In the rows, zero is written as 128.
Known rows, with every way that one mark hangs from another:
j_914{j_383{j_642} j_720}: [133 112  93 124 142 103 122 116 149  99 163  73 163 131  80 111  86 135
 144 152 163 137 104 133 148 116 163 109 126 149 137 101 117 123 109 126
 124 139 108 150  99 115 101]
j_61{j_417{j_405} j_466 j_642{j_383 j_720{j_652}}}: [161  91 102 168 102 127 116 124 129 141 101 154 111 160 149  77 113 154
  51  73 134  93 153  62 167 166 135 105  80 131  83 117 114 145 149 109
  79  97  93 104 145 195 153]
j_383{j_914}: [147 135 130 124 147 127 123 127 130 108 158 129 126 139 116 133 109 129
 124 131 144 112 122 125 154 134 113 106 126 126 135 107 136  99 135 134
 114 137 135 107 118 111 154]
j_914{j_383 j_720}: [134 107  94 137 121 121 126 115 117 119 131  83 154 128 100 121 108 121
 127 158 155 145 108 117 136 127 154 112 127 136 124 128 117 143 109 136
 144 139 117 164 129 111 124]
j_642{j_383}: [137 108 104 119 120 113 115 143 123 123 127 137 142 138 127 136 147 142
 128 119 121 119 125 105 146 144 132 123 136 131 131 114 114 131 145 127
 142 115 111 118 136 139 142]
j_642{j_383{j_652}}: [147 114  93 142 148 135 129 147 134 128 141 139 142 145 112 148 115 152
 128 111 121 109 115 111 133 148 137 130 123 128 140  86 108 127 155 110
 131 111 113 103 154 153 136]
j_252{j_383}: [137 122 122 119 129 107 126 137 125 114 131 114 129 116 144 130 136 127
 125 108 133 125 123 131 127 145 147 134 132 134 148 120 128 139 156 148
 136 118 109 123 147 128 153]
j_737{j_61{j_417 j_642}}: [141 125 114 166  80 133  90 118 160 117 129 144  81 128 114  82 114 115
 106 108 121 118 125 115 127 134 137 144 102 181 129 133 152 125 138  89
  75 132 114  93 100 165 160]
j_720{j_252 j_652 j_914{j_383{j_642{j_61}}}}: [180 114  81 148 146 153 114 130 101 148 175  49 124 165 111 124 139  94
 134 154 206  67  86  98 146  99 100  91 156 166 154  77 115  95 155 102
  78 147  94  88 147 162 141]
j_914{j_383{j_642{j_61 j_720}}}: [149 111  87 147 124  97 101 116 100 133 149  77 148 137  94 150 124 153
 110 101 173 111 114 149 176 124 143 106 165 152 144  77 134 135 130 130
 106 135  82 100  94 162 147]
j_474{j_914{j_383 j_720{j_652}}}: [165 115  72 160 129 135 134 120  93 103 122  76 163 137 106 131 113  82
 124 178 169 129  95 101 130 135 135 108 122 131 143 113  81 126 131 133
 112 144 127 166 161 108 146]
j_652{j_720{j_252 j_642}}: [106 121 130 122 126 139 117 137  98 167 132  99 147 140 122 111 162 141
 126 168 144  62  98 135 110 103 136  98 107 126 128 156 145 111 117 137
  89 129 121 113 139  79 109]
j_417{j_405}: [133 131 128 138 137 143 121 133 141 153 116 145 147 117 142 117 119 115
  94 135 146 133 150 110 134 143 129 133 110 117 130 125 147 138 127 118
 129 107 121 116 136 136 130]
j_737{j_61{j_642{j_383{j_652 j_914} j_720}}}: [169 130  62 179 111 133  71 122 117 104 172 149  99 165  87 124 112 168
 114  96 143  84 121 120 169 149 142 110 139 158 133  68 126 111 162 112
  82 134 110  43 118 168 188]
j_466{j_61{j_417{j_405} j_642{j_720{j_252}}}}: [154 124 123 176  97 138  57  92 107 155 110 124 128 152 132  86 130 150
  72 139 149  89 138 112 142 103 119 149  98 151 102 140 144 152 134  98
  55 115 129  70 140 153 150]
j_405{j_417}: [119 138 138 116 141 126 131 131 130 133 121 137 131 129 131 131 102 119
 121 125 122 132 133 129 131 148 141 132 123 143 121 136 133 145 128 115
 112 115 131 124 148 157 134]
j_914{j_383{j_652{j_720{j_252 j_642}}}}: [126 114  98 156 154 158 131 139 111 162 139  79 148 148 101 120 131 137
 128 163 150  69  66 129 102 107 141  80  92 132 131 115 137 121 119 125
 109 126  95 111 169 104 110]
j_466{j_61{j_417 j_642{j_720{j_914}}}}: [155 125 135 190 109 127  69  79  76 117 123 129  85 151 104  94 143 124
 111 136 130 103 120 127 149  97 110 104 130 142 119 130 118 128 104 128
  45 151 148  92 126 151 162]
j_642{j_61{j_466} j_383 j_720}: [159  79  96 137  93 108  98 139  73 165 111 126 127 134 122 144 149 185
  82  65 143 105 163 104 171 143 133 113 151 124  99 131 132 119 163 132
 122 118  91  94 128 175 187]
j_383{j_652}: [134 134 115 154 154 151 140 136 134 132 143 131 127 132 110 140  97 139
 124 117 127 121 123 132 111 133 136 130 117 119 135  99 127 127 138 107
 119 123 126 114 145 138 123]
j_383{j_642{j_61{j_417} j_720{j_252}} j_652 j_914}: [175 126 102 153 139 115  90 130 115 135 178 111 113 184  85 150  53 191
  96  90 188  45 112 146 180 124 115 117 122 158 126  54 160  90 171  97
  36 135 117  45 110 145 190]
j_652{j_720{j_914}}: [116 112 136 141 114 134 117 115  62 144 125 125 126 122 102 122 146 100
 117 158 148 117  97 127 147 116 132  84 120 115 143 149 126 118  97 147
 111 163 155 130 137  87 146]
j_252{j_383{j_642{j_61{j_417}} j_652{j_720}}}: [149 106 111 175 122  83 121 140 113 137 159  91 127 115  71 141  70 149
  92  71 157  85 103 155 139 157 188 134  84 148 178  89 153 122 165 106
  68 128  85  81 139 134 180]
j_652{j_720{j_252 j_642{j_61{j_417 j_466} j_383{j_914}}}}: [166  76 125 132 100 113  85 156  97 185 130  90 127 155 103 121 130 169
  79  98 164  28 111  85 165 128 122  84  82 138 115 139 182  52 170 128
  51 120  88  66 130 127 203]
j_474{j_914{j_383{j_642{j_720{j_652}}}}}: [159 115  69 152 151 112 125 111 105  91 139  88 149 143 110 141 129 117
 138 147 168 110  90 138 165 127 127  88 141 123 146  65  87 125 134 133
  98 144 115 128 143 145 141]
j_474{j_914{j_383 j_720{j_642{j_61} j_652}}}: [181 109  64 182 126 144 118 141  82 129 128  51 161 151 105 137 129  80
 123 169 189  86  99 105 112 129 137  88 135 130 154 101 109 101 133 133
  71 123  99 135 137 134 157]
j_383{j_652{j_720{j_914}}}: [118 123 122 161 134 158 128 126  70 148 134 126 117 123  82 134 120 114
 115 142 150 107 101 133 131 123 134  83 112 106 151 123 120 119 107 124
 100 155 150 114 158 102 143]

Rows:
[160 126 115 178 131 112 119 151  98 145 159 101 115 135  85 143  86 129
  87  79 156  54 103 132 132 164 166  96  86 131 171  88 184  91 165 131
  45 116  89  63 137 121 212]	j_252{j_383{j_652{j_720{j_642{j_61{j_417}}}} j_914}}
[196  88  97 154 110 130 118 135  88 170 116 150 113 159 129 132  93 146
  35  59 177  85 167  51 194 170 122 112 104 122 108 101 150 111 194 118
  66 102  85  69 139 195 231]	j_642{j_61{j_417{j_405} j_466} j_383{j_914} j_720{j_652}}
[192 103 105 139 144 136 116 149 103 155 172  61 103 146 130 103 132 122
 113 105 199  54 123 103 136 103 118  98 143 152 144 115 125  71 199 118
  73 137  90  82 163 159 175]	j_720{j_252{j_383{j_642{j_61{j_466}}}} j_652 j_914}
[137 131  98 156  75 132  75 107 110 119 138 139 101 139 113  97 145 142
 114 113 136 116 138 145 141 120 141 127 148 163 120 133 137 143 127 122
  97 136 119  90  99 159 149]	j_737{j_61{j_642{j_720}}}
[149 108  89 104 124 120  90 125  82 120 147 128 142 179 129 150 148 177
 116 130 161  70 113 108 191 133 102 107 153 134 104  94 118 113 164 143
 116 132 129  81 140 123 182]	j_642{j_383{j_914} j_720{j_252}}
[159  97  85 152 100 140  93 115  82 123 132 137  91 208 137  93 155 141
 105 129 153  55  86  70 171 133 102  90 134 157  93  93  82 135 148 115
  52 143 136  79 152 155 167]	j_61{j_417 j_642{j_383 j_720{j_252 j_652 j_914}}}
[186 105  61 127 106 134 107 139  68 147 171  77 146 187 109 146 113 141
 108 146 207  62 113  77 151 143 124 120 145 155 134 103 110  99 192 120
  81 127 104  98 145 122 182]	j_642{j_61 j_383{j_914{j_720{j_252 j_652}}}}
[166 112  73 142 128 121 118 111  94 144 162  62 135 165 118 145 130 143
 121 120 195  71  95 123 158 107 133 115 156 162 133  84 113 135 163 116
  83 135  74  92 140 169 142]	j_914{j_383{j_642{j_61 j_720{j_252 j_652}}}}
[157 119  73 180 165 157 108 150 126 111 130  74 176 143  86 127 101 111
 134 177 157  98  94 127 108 125 141  82 105 120 143  83 106  95 111 131
  94 129 125 138 141 111 133]	j_474{j_914{j_383{j_652} j_720{j_642}}}
[150 108  76 126 126 152 144 113 103 137 146  64 144 161 121 111 116 116
 126 175 178 110  90  88 117 115 140 119 120 152 114 134  97 145 143 126
 120 141 103 153 168 114 111]	j_914{j_383 j_720{j_252 j_652}}
[160 118 108 182 135 154  98 135 107 167 142 146 120 148  90 133  71 139
  67  95 200  80 152 125 174 137 124 105 119 127 144  57 154 117 137  89
  39 118 124  52 111 175 188]	j_383{j_642{j_61{j_417{j_405}} j_720{j_914}} j_652}
[159 138 118 108 165  88 116 128 152  80 200  96 135 136 117 124 104 142
 132 106 160  99 116 150 165 142 144 111 130 143 164  69 138  90 158 143
 105 130 105  97 114 121 161]	j_252{j_383{j_642 j_914}}
[186 130 106 161 155  95 113 149 152 105 193  98 113 149  83 148  53 144
 102  57 168  77 119 144 160 163 150 124 106 150 178  40 167  84 187 107
  57 123  93  54 119 158 205]	j_252{j_383{j_642{j_61{j_417}} j_652 j_914}}
[141 109 104 116 143 163  88 155 113 148 145 122 138 179 141 112 183 123
 145 170 157  47 105  85 138 109  90  78 154 139 120 102 116  86 143 135
  85 126 120  78 141 126 141]	j_720{j_252 j_642{j_383} j_914}
[175 102  94 154 142 153 106 175 113 174 145  51 146 145 106 104 100 176
  98 106 175  51 141 118  91 119 157 113 112 145 121 131 153  82 181 126
  72  97  84  95 154 138 154]	j_914{j_720{j_252{j_383{j_652}} j_642{j_61{j_466}}}}
[196  99 107 142 108 121 117 134  75 149 135  88  91 167 139 128 104 153
  63  61 181  62 135  88 170 144 121 116 113 148 106 130 149 106 215 139
  64 126  96  75 165 165 235]	j_642{j_61{j_417 j_466} j_720{j_252{j_383{j_914}} j_652}}
[160  93 107 203 134 145 108 122 125 118 112 112  79 155  98  84  99 145
  86  98 133 106 109 105 163 119 115  51  96 138  85  93 116 115 103 114
  81 149 118 104 135 173 157]	j_61{j_417 j_466 j_642{j_720{j_914{j_383{j_652}}}}}
[154 120 120 141 125 173  80 157  96 175 145  97 124 162 127 120 167 111
 128 153 184  45 118 108 117  97  90  86 159 145 128 122 148  76 143 117
  60 125 124  70 122 134 155]	j_720{j_252 j_642{j_61} j_914}
[141 110  81 130 120 117 141 119  74 126 129 141 127 163 137 148 144 149
 122 110 136 109 122 101 156 151 133 125 152 118 122 101  86 164 151 148
 125 127 107 118 157 155 145]	j_642{j_383 j_720{j_652}}
[183 107 109 145 138 148 129 164 114 176 145  58 116 149 160 107 150 136
 106  97 162  49 137  92  95 115 131 108 123 146 132 146 139  85 204 126
  74  99  64  90 170 167 159]	j_720{j_252{j_383} j_642{j_61{j_466}} j_652}
[186 130  87 146 140 133 132 139  88 127 184  69 134 159 118 133 108 109
 119 122 192  70 120 113 117 151 166 100 141 133 166 102 134  93 170 154
  54 117  91 102 127 124 177]	j_252{j_383{j_914{j_720{j_642{j_61} j_652}}}}
[187 106 122 124 116 115  92 138 139 143 167  69 131 157  77  98  47 175
  88 115 195  74 140 111 172 110 126 112  90 167 110 124 173  43 169 108
  46 139 117  97  91 120 177]	j_383{j_642{j_61{j_417 j_466}} j_914{j_720{j_252}}}
[182 116  69 156 119 139  96 157  73 144 139  45 165 160 127 129 141 103
 112 156 201  45 115 115  97 134 137 115 137 140 158 117 114  92 185 143
  56 118 106 105 164 112 180]	j_474{j_914{j_720{j_252{j_383} j_642{j_61} j_652}}}
[147 107  86 149 124 123 100 123 103 102 111  77 173 121  94 129 122 100
 119 177 161 141 104 117 149 133 137 108 123 129 138 111 106 115 115 144
 133 143 136 161 138 102 150]	j_474{j_914{j_383 j_720}}
[157  86  98 165  71 134  61 132 150 154  97 171 101 128 128  71 126 152
  47  72 142 110 170  75 177 151 141 128  87 155  89 140 155 135 160 105
  93  99  87  71 120 209 192]	j_737{j_61{j_417{j_405} j_466 j_642{j_383 j_720}}}
[188 106 110 160 148  93 111 141 128 119 169  98 100 141  87 136  50 187
  81  27 166  77 151 142 184 150 152 106 107 137 129  62 166  78 190 123
  57 120  85  64 120 175 219]	j_252{j_383{j_642{j_61{j_417 j_466} j_720} j_652 j_914}}
[161  94 137 152 100 122 119 141 132 165  98 120  91 117 118 112  95 139
  80  66 137 115 155  99 137 130 118 130  96 139 107 150 163  95 154 109
  94 119 108 110 116 173 186]	j_642{j_61{j_417 j_466}}
[173  93  90 196 140 107 105 144 103 147 126  47 161  95  56 136  97 143
  93 109 176  94 100 139 145 119 152  83  88 128 159  97 141  69 134 105
  95 144  89 106 145 139 161]	j_474{j_914{j_383{j_642{j_61{j_466}} j_652{j_720}}}}
[202 124 100 137 142 120 111 144 142 139 179  98 129 161 133 122  77 117
  68 101 214  52 131  94 166 154 131 136 100 163 167  68 166  96 217 102
  43 107  82  55 146 168 202]	j_720{j_252{j_383{j_642{j_61{j_417{j_405}}} j_914}} j_652}
[178 107 127 178 147 137 125 153 178 179 133 118 125 117  97 105  43 157
  63  65 169  99 173 110 143 141 135 131  59 136 130  90 176  86 163  67
  61  95  89  71 120 192 164]	j_383{j_642{j_61{j_417{j_405} j_466}} j_652}
[166  99 136 137 111 114  92 151 102 167 138  70 116 133 114 105 122 141
  73  84 166  32 112 108 144 131 138  86  82 142 131 152 198  63 177 135
  53 118  87  74 137 113 222]	j_652{j_720{j_252{j_383{j_914}} j_642{j_61{j_417 j_466}}}}
[167 145  97 123 185 119 115 147 163  93 204  83 141 161 105 131  82 163
 137 119 175  61 101 146 149 133 131 114 120 145 163  48 141  85 184 115
  92 131 112  69 141 118 155]	j_720{j_252{j_383{j_642 j_652 j_914}}}
[152 106  90 169  75 151  44 119 110 139 119 184  91 151 116  81 147 108
  66 116 167  99 138  74 186 151 122 111 125 157 118 102 141 140 137 103
  65 116 124  55 116 186 204]	j_737{j_61{j_417{j_405} j_642{j_383 j_720{j_914}}}}
[153 122  90 150 121 133 133 128  86 111 124  99 150 139 113 130 107  99
 121 172 162 120 123 110 115 142 132 126 121 116 139 124  92 115 132 137
  92 139 153 159 158 101 143]	j_474{j_914{j_720{j_652}}}
[153 110  92 113 123 112 105 130 104  99 160 118 156 155  94 135 102 154
 119 148 155 115 122 101 170 150 140 109 136 129 128 102 122 104 137 141
 123 134 127 125 114  97 160]	j_642{j_383{j_914{j_720}}}
[165 118 103 169 114 110  69 101 113 112 142 108 132 142 112 110 161 150
 132 130 118 110 123 122 125 112 139 140 130 150 143 121 102 120 136 109
 103 117 109  94 134 160 122]	j_466{j_61{j_642{j_383}}}
[147 100 135 141  99 144 110 135 160 154 103 140  74 102 124  92 103 116
  96  93 121 139 161  94 136 120 132 143  87 153 115 169 173 102 165 108
  99 126 108 105 120 176 180]	j_737{j_61{j_417 j_466}}
